Each row comes from the steps of one walk. Every step used is in the known rows, and no mark comes twice. Write the walk behind each row, first mark first.
Known rows:
kefe -> doku: [ 15   0  -1  10  -3   4   3   4   6   3  13   3 -17   4   2   6  -8   6
  -1   6  -5  -7]
mirov -> firet -> fele -> geto: [ 14  -2  -2  17  -9   2   1   4   4   3  -1  16   1   1   1   6  -4   1
  -2   8  -4 -11]
fele -> firet -> mirov -> geto -> doku: [ 18   2  -2  -9   1  -1   1   2  -4  23  -1   0 -16   5   9   0   6   1
  -3   4  -4 -18]
finaz -> geto -> doku: [ 19  -3  -3  -7  -1   3  10   7   6   1   5  -1 -31   5   0   2  -2   4
   5   5  -2 -14]
geto -> finaz -> firet: [ 23  -3  -9  21  -2   6   0  10   4  -1   2   0 -15   1  -3  18  -3   4
   0   7  -8 -10]
geto -> finaz: [ 21  -1  -7  23   0   4   3   8   5  -2   3   2 -17   3  -2   9  -6   4
   0   4  -4  -6]
finaz -> firet -> mirov -> geto -> fele: [ 25  -3  -5   3  -3   0  -3   9   6  21  -1  -8 -14   2  -2   8  10   3
  -2  11  -8  -6]
finaz -> firet -> fele -> geto -> doku: [ 14  -5  -3  -6  -7   3  -4   8   3  11   1  13  -8   2   7  11  -1   1
   5   7  -7 -15]
kefe -> doku -> geto -> finaz -> firet -> mirov: [ 21  -4  -6  18  -1   3  -4   4   5   2  12   9 -35   9   5  14   5   2
  -2   5 -10 -17]
finaz -> firet: [ 19  -4  -6   8  -5   8   3  10   2   4   1  -2 -14   1  -2  15  -6   5
   1  10  -5  -9]
firet -> fele: [ 11  -2  -3  13  -5   4   1   9   4   5   1  17 -16   1  -1   3  -7   3
  -3   8  -5  -5]
firet -> mirov -> geto -> finaz: [ 18   2  -5  17   2  -1   1   6   8  14   2   6 -14   6  -2   3   6   1
  -5   3  -6 -11]
fele -> firet -> mirov -> geto: [ 17   1  -1   4  -3   2   4   3  -4  20  -2   2  -9   4   1   0   4   1
  -8   7  -4 -15]
mirov -> geto -> doku: [ 19   1  -3  -9   2  -2   3   5   8  21   3   0 -18   4   5   4  -4   4
   1   5  -1 -14]
doku -> geto -> finaz: [ 23  -1  -5  22  -1   2   3   8   4   1   5   5 -33   6  -1   8  -7   3
   0   2  -4 -13]
mirov -> firet -> fele: [ 15  -4  -5  21  -6   2   0   6   4   1  -1  16 -12   0   2   8  -6   3
  -5  10  -4  -8]
kefe -> doku -> geto -> finaz -> firet: [ 25  -4  -6  18  -2   4  -1   4   6   1  14   6 -32   7   3  17  -4   4
   1   5  -8 -16]
firet -> fele -> geto -> doku -> kefe: [ 14  -2   0  -8  -8   5  -2   8   1   6   0  14  -9   6  10   6  -5  12
   5   5  -2 -15]
firet -> finaz -> geto -> doku -> kefe: [ 21  -5  -4  -9  -4  10   8   3   5  -8   5   2 -30   1   3   8 -11  12
   3   6  -3 -17]
mirov -> geto -> fele -> firet: [ 28  -2   0   4  -3   1   2   5  -3  19  -1 -12 -11   1  -1   3  -2   3
  -1   8  -4  -5]
kefe -> doku -> geto -> fele -> firet: [ 28  -4   1   9  -5   2   0   2  -4   8  10  -6 -33   3   5   3  -5   4
   0   6  -5  -8]
firet -> fele -> geto -> finaz: [14 -1 -2 22 -5  2 -1  7  5  3  3 19 -5  3 -1  5 -2  0  0  3 -7 -8]
kefe -> doku -> geto: [ 18  -1  -1   8  -3   4   4   2   6   6  15   6 -33   8   4   5  -8   6
   0   5  -4 -12]

Write each row's walk:
[ 22  -4  -2 -11  -3   8  10   9   4  -5   4  -1 -30   8   3   6  -5  15
   6   5   0 -17] | finaz -> geto -> doku -> kefe
[ 23  -5  -3 -10  -6  12   7   1  -5  -8   2   0 -26  -1   5   8 -11  11
   2   7  -3 -21] | fele -> firet -> finaz -> geto -> doku -> kefe
[ 17   1  -1  -5  -4   2   3   5   3  10   3  -2 -11   5   5   4  -4   3
   6   3  -2 -13] | fele -> geto -> doku
[ 22  -2  -3  21   0   1   1   3   7   0  15   9 -35   8   3   9  -7   4
   0   2  -5 -13] | kefe -> doku -> geto -> finaz
[ 25  -4  -1  11  -4   4  -1   6  -8  11  -2  -7 -34   4   1  -1   6   1
  -2   6  -5  -8] | doku -> geto -> fele -> firet -> mirov
[ 17  -4  -3 -10 -10   8  -4   9   0   6  -1  13  -8   4   9  15  -3  12
   7   8  -4 -17] | finaz -> firet -> fele -> geto -> doku -> kefe
[ 24  -6  -8  -2  -6   8   8   1   4 -13   2   1 -26   0   5  13 -10  11
   1   7  -2 -20] | mirov -> firet -> finaz -> geto -> doku -> kefe
[ 17  -2  -4  30  -6   0  -1   4   4  -3  -1  17  -1   2   1  10  -1  -1
  -1   5  -6 -11] | mirov -> firet -> fele -> geto -> finaz
[ 19  -2  -6  17  -5   5  -2   7   2   4   0   3  -4   4  -1  13   8   0
   1   5  -8 -13] | fele -> geto -> finaz -> firet -> mirov
[ 18  -4  -4  -5  -1   5   8   2   8  -3   7   2 -30  -2   0   4  -9   1
   2   5  -6 -14] | firet -> finaz -> geto -> doku
[ 20  -3 -10  21   0   5  -2  10   3   1   0   3 -18   4  -1  15   6   2
  -2   6  -9 -11] | geto -> finaz -> firet -> mirov
[ 16   2  -3  -8   3  -2   1   6   7  23   2   3 -20   6   7   1   6   1
  -2   5  -3 -15] | firet -> mirov -> geto -> doku
[ 25  -4  -4  13  -5   7  -1   2  -5   3   0 -10 -15  -9   0   7 -11   1
  -2   9  -7  -2] | geto -> fele -> firet -> finaz
[ 25  -6  -3   9  -3   6   7   5   8  -4   6  -6 -27  -5  -8   3  -7   2
   1   8  -8  -3] | firet -> finaz -> geto -> fele
[ 20  -5  -5  15  -6   6  10  -1   8 -10   3   2 -20  -5  -6   9 -10   1
  -5   9  -6 -13] | mirov -> firet -> finaz -> geto
[11 -1  1 10 -8  3  1  6  4  9  2 16 -4  2 -1  2 -5  2  1  6 -5 -8] | firet -> fele -> geto
[ 17  -4  -3   8  -5   8  11   2   8  -6   6   4 -24  -4  -7   4 -12   2
  -2   8  -7 -10] | firet -> finaz -> geto
[ 25  -4   1   9  -3   2  -3   2  -6  10   8  -3 -34   7   6   0   5   2
  -2   5  -7  -9] | kefe -> doku -> geto -> fele -> firet -> mirov
[ 19  -3  -8  19  -5   6   3   0   4  -4   1   1 -13  -7   1  12 -13   2
  -6  10  -5 -10] | mirov -> firet -> finaz
[ 20  -5  -3  -6  -3   7   7  -1  -3  -3   3  -1 -26  -4   3   4  -8  -1
   0   6  -6 -18] | fele -> firet -> finaz -> geto -> doku
[ 17  -1  -5   2  -3   3   2   7   6  20   0   2 -11   4  -1  10   6   3
  -5  10  -7 -13] | finaz -> firet -> mirov -> geto
[ 22   0  -2   6   0  -1   0   8   7  21   0  -6 -15   4  -2  -1   7   3
  -3   8  -6  -3] | firet -> mirov -> geto -> fele
[ 21  -6  -7  22  -4   3  -3   9   4   3   2  20 -31   3   0  14  -3   1
  -1   6  -9 -14] | doku -> geto -> finaz -> firet -> fele
